Each row was made from one path, in order. Every step used is in the known rows, and no mark comes twice. Write each row's path.
Known rows:
roba/zevam/kanuled/nepe/tugu/poka: [-1.90  0.92 -0.57 -1.35 -0.10 -1.94  1.63  0.24  5.36  1.83  1.71  1.29
  2.24 -0.81  2.27 -0.71 -0.84 -2.71  2.96  1.40 -1.73  3.94]
gafot/nepe: [-0.46 -0.60  0.82 -0.07 -0.13 -2.17  1.02 -1.16 -0.21  1.01  0.09 -0.60
 -0.46  0.99  1.56 -0.96  0.61 -2.66 -1.00 -0.22 -1.50  0.02]
tugu/zevam/kanuled/poka: [ 1.57 -0.30 -0.53  0.59  1.48 -4.71 -0.13 -0.26  2.72 -2.31  1.59  0.52
  0.50 -0.28  3.00  1.35  0.05 -0.37 -0.08 -1.17 -0.20  3.40]
gafot/nepe/kanuled: [-0.66 -0.89 -0.02 -1.01 -0.47 -2.37  0.30 -1.12  1.90 -0.27 -0.79 -0.78
 -0.95  1.27  2.51 -1.42  0.79 -1.76 -2.09 -1.09 -0.90  1.65]
laged/roba/zevam/tugu: [ 1.02  1.83 -3.72 -0.63 -2.32 -1.82  1.54 -0.33  0.34  2.46  2.39  0.21
  2.46  0.69 -0.09 -0.34 -1.06 -4.31 -0.15  0.88  0.09  0.19]
laged/roba: [ 0.40  0.96 -1.04 -0.25 -2.19 -0.18  0.44  0.40 -1.30  2.13  1.47 -1.47
  1.30  0.30 -0.01  0.07  0.93 -1.21  0.80 -1.41  0.46 -1.86]
zevam/kanuled/nepe/tugu: [-1.66 -0.76  0.13 -2.46 -0.43 -2.66  1.83  1.83  4.14  0.84  1.54  0.92
  1.32 -1.09  2.13 -1.84  1.56 -1.88 -0.17  0.03 -2.34  3.15]
roba/zevam/bupe: [ 0.01  0.51 -3.22 -0.66  1.68  1.27  0.27  0.27  1.38  1.35  2.10  1.30
 -0.29 -0.41 -0.22  0.20 -1.36  0.07  1.02 -1.35 -1.17  0.18]
nepe/kanuled: [-0.38 -0.36 -0.75 -0.99 -0.22 -0.05 -0.77 -0.09  1.69 -1.14 -0.68 -0.06
 -0.49  0.47  1.08 -0.08 -0.03  0.88 -1.02 -0.83  0.47  1.54]
roba/zevam/tugu/poka: [-0.31  1.51 -2.29  0.63 -0.27 -1.21  0.59 -2.59  1.34  0.60  1.49  0.75
  2.08 -0.58  0.32  0.28 -2.90 -3.34  1.10  2.77  0.56  0.99]
tugu/poka: [-0.84  0.51  0.40  0.90 -0.16  0.48 -0.87 -1.77 -0.22  0.01  0.40 -1.13
  0.95 -0.99  0.36  0.93 -0.57 -0.50  2.07  0.54  0.96 -1.14]
poka/tugu/zevam/bupe/laged: [ 1.45  1.71 -0.33  3.04  1.16 -1.30 -0.50 -0.41  1.74 -3.70 -0.14 -0.56
  0.62 -3.88 -1.75  2.96 -3.42  3.15  1.02 -1.15 -0.61 -0.34]
gafot/nepe/kanuled/zevam/bupe/laged/roba: [-0.55  0.84 -3.51  0.03  0.67 -2.98  0.17  0.38  0.90  2.29  2.26 -2.12
 -0.06 -1.86  2.66  0.93  1.85 -0.45 -1.83 -6.52 -0.94 -3.16]
laged/roba/zevam/kanuled/nepe: [-0.34  1.82 -2.50 -0.69 -1.65 -1.71  1.18  2.71  2.48  4.73  3.80  0.18
  2.29  1.48  2.98 -2.20  1.06 -3.21  1.90 -2.88 -2.51  2.87]
kanuled/nepe/tugu/zevam: [-1.11  2.29  0.69  0.78  0.01 -2.17  2.38 -1.12  5.31 -2.36  0.19  0.32
 -0.93 -1.83  0.99  0.82  0.41 -0.66 -0.84  2.13  0.53  3.04]
kanuled/poka/tugu: [ 0.67 -1.61  1.47 -1.52 -1.16 -1.53  2.18 -1.65  0.07 -1.71  0.45 -0.25
  1.04 -0.61 -0.57  2.62 -1.00 -1.16 -0.53  0.27 -0.56  1.13]
bupe/laged/roba: [ 1.69  1.80 -0.83  1.09 -1.30 -1.51 -0.27  0.81 -2.58  0.64  0.22 -2.09
  0.19 -1.33 -1.43  0.79  0.42  0.28  1.93 -3.11  0.38 -1.89]
gafot/nepe/kanuled/poka/tugu/zevam/bupe: [-0.35 -1.61 -0.57 -1.59  0.20 -4.18  1.86 -3.34  4.21 -3.25  1.44 -0.81
 -0.32 -1.25  2.97  2.50 -1.03 -1.29 -3.08 -1.24 -1.19  2.02]
gafot/nepe/kanuled/zevam/bupe: [-2.67 -1.29 -2.38 -1.46  2.24 -1.39  0.29 -0.59  3.27  1.60  1.93  0.11
 -0.22 -0.47  4.25  0.16  1.52 -0.74 -3.51 -3.57 -1.23 -1.26]
poka/tugu/zevam/bupe/laged/roba: [ 1.59  2.54 -1.21  2.49 -1.13 -1.57  0.07  0.00  0.29 -1.61  1.29 -1.95
  1.79 -3.50 -1.71  2.84 -2.34  1.80  1.79 -2.62 -0.25 -2.26]
sivu/laged/roba: [-0.31 -0.50  0.52  0.33 -1.46  1.74 -0.38 -0.79 -1.87  1.14  0.32 -0.76
  0.58  1.59 -0.16  0.67  2.72 -0.05  2.34 -2.33  0.60 -2.49]
bupe/laged/roba/zevam/tugu: [ 2.71  2.70 -3.77  1.01 -1.46 -3.04  1.17  0.36 -1.09  1.16  1.38 -0.33
  1.37 -0.80 -1.64  0.66 -2.27 -2.78  0.95 -1.08 -0.04  0.26]
nepe/tugu/zevam: [ 0.66  1.88  0.51  0.67  0.56 -2.01  1.07 -1.01  4.14 -3.47 -1.60  0.85
 -0.09 -1.25 -0.21  1.99 -0.99  0.52  0.12  2.82  1.33  1.38]

Write each row's path:
[ 0.94  2.59 -1.59 -0.65 -0.93 -3.90  2.35  3.01  2.86  2.28  1.89  0.09
  1.45 -0.99  0.54 -0.76  0.09 -2.57  3.07 -2.42 -2.30  3.03]	bupe/laged/roba/zevam/kanuled/nepe/tugu
[ 0.02  1.47 -3.31  1.07  1.43 -0.53 -0.15  1.60 -0.95  2.18  3.12 -1.39
  0.96 -3.16  0.18  2.11  1.05  1.51  0.32 -5.68  0.05 -4.75]	kanuled/zevam/bupe/laged/roba
[ 2.03  0.81 -2.31  0.08 -0.71 -3.55  0.63 -1.54  1.73 -3.79  1.76 -2.44
  0.58 -3.51 -0.33  4.27 -1.25  1.67 -0.15 -4.32  0.28  0.05]	nepe/kanuled/poka/tugu/zevam/bupe/laged/roba
[-0.07  2.83 -1.30  0.22 -1.32 -3.37  1.46  0.99  2.42  2.06  2.17 -1.01
  2.49 -2.12  0.73  0.29 -0.36 -2.67  4.80 -2.09 -1.13  2.02]	bupe/laged/roba/zevam/kanuled/nepe/tugu/poka
[-0.83  1.37 -0.25  1.92  0.99 -3.08 -0.26  1.26  4.71 -0.44  2.09  0.63
  0.21 -0.49  3.84 -1.29  0.54 -0.32 -0.18 -0.93 -1.42  4.02]	tugu/zevam/kanuled/nepe
[ 0.24  1.22 -4.21 -1.08 -0.84  1.16  0.88  0.80 -0.10  3.47  3.41 -0.37
  1.05 -0.23  0.06  0.36 -0.32 -1.01  1.61 -2.52 -0.63 -1.65]	laged/roba/zevam/bupe
[ 0.10  0.24  1.03  0.02  0.24 -6.02  1.24  0.01  5.24 -1.27 -0.58  1.01
  1.25  0.38  3.28 -0.47 -0.35 -2.63 -0.03  1.48 -1.61  2.81]	gafot/nepe/tugu/zevam/kanuled
[ 1.52  1.36 -3.02  1.07  2.45  0.00 -0.06  0.87 -0.16  0.12  0.90  0.59
 -0.88 -2.18 -1.76  0.87 -2.41  1.67  1.66 -2.98 -1.41  0.14]	roba/zevam/bupe/laged
[-1.89 -0.60 -2.98 -1.26  2.31  0.87 -0.69  0.41  3.72  0.42  2.00  0.77
  0.15 -1.59  2.57  1.36  0.64  2.08 -2.77 -3.49  0.16 -1.29]	nepe/kanuled/zevam/bupe
[-1.24 -0.14 -1.29  0.19 -0.94 -1.35 -0.11 -2.68  0.32  0.01  1.51 -0.46
  2.25 -1.86  0.40  0.00 -1.05 -2.50  0.04  2.33  1.35 -0.80]	zevam/tugu/poka
[-1.19  0.73 -1.23 -0.28  1.47 -0.12 -0.63  0.29  3.55 -0.35 -0.23  0.65
  0.08  0.02  2.62  1.20  0.33  1.08 -2.35 -1.40  0.61  0.55]	nepe/kanuled/zevam
[ 0.63  0.52 -3.02  0.28 -0.49 -0.59 -0.16  1.06 -2.50  1.44  2.50 -2.11
  0.30 -3.00 -1.55  0.67  0.90  1.15  1.40 -4.74 -0.25 -3.81]	zevam/bupe/laged/roba
[-2.02  0.73 -1.71  1.02  1.10 -1.55  0.04 -2.23  1.76  0.61  1.91  0.29
  2.61 -2.17  2.00  1.46 -0.81 -2.11 -1.39  1.55  1.58 -1.89]	kanuled/zevam/tugu/poka
[ 1.66 -0.71 -0.11 -2.10 -0.22 -2.94  1.96  0.78  2.55  0.22  1.39  1.82
  2.55  1.24  1.18  1.62 -2.85 -2.30  1.52 -0.44 -2.75  4.37]	roba/zevam/kanuled/poka/tugu
[-2.63 -0.14 -1.81 -0.29  0.05 -3.92  0.25 -3.58  3.36  0.57  1.30 -0.37
  1.64 -0.52  4.60  0.30 -0.02 -3.96 -3.46  0.79  0.61 -0.40]	gafot/nepe/kanuled/zevam/tugu/poka
[-2.66 -0.42  0.48 -1.32 -0.86 -2.33  0.99 -0.03  4.04  0.96  1.89  0.01
  2.24 -2.02  2.57 -0.79  1.10 -2.15  1.82  0.72 -1.14  1.62]	zevam/kanuled/nepe/tugu/poka
[ 0.11 -1.65  0.66 -2.82 -1.23 -1.50  1.46 -1.81  2.01 -2.83 -0.10 -0.73
  0.39 -0.44  0.43  2.52 -0.98 -0.41 -1.60 -0.42 -0.53  2.49]	nepe/kanuled/poka/tugu
[ 0.61  0.99 -0.01 -0.02  0.34 -3.88  0.14  0.92  5.39 -2.65 -0.68  1.90
  1.76 -0.57  1.88  0.56 -0.57  0.02  0.86  1.57 -0.29  2.88]	nepe/tugu/zevam/kanuled
[ 1.31 -0.48 -0.05 -1.37  1.00 -5.92  1.56 -0.40  4.66 -3.17  0.55  1.09
  1.00 -1.13  2.14  2.28  0.13 -0.67 -0.01  0.34  0.03  3.56]	nepe/tugu/zevam/kanuled/poka
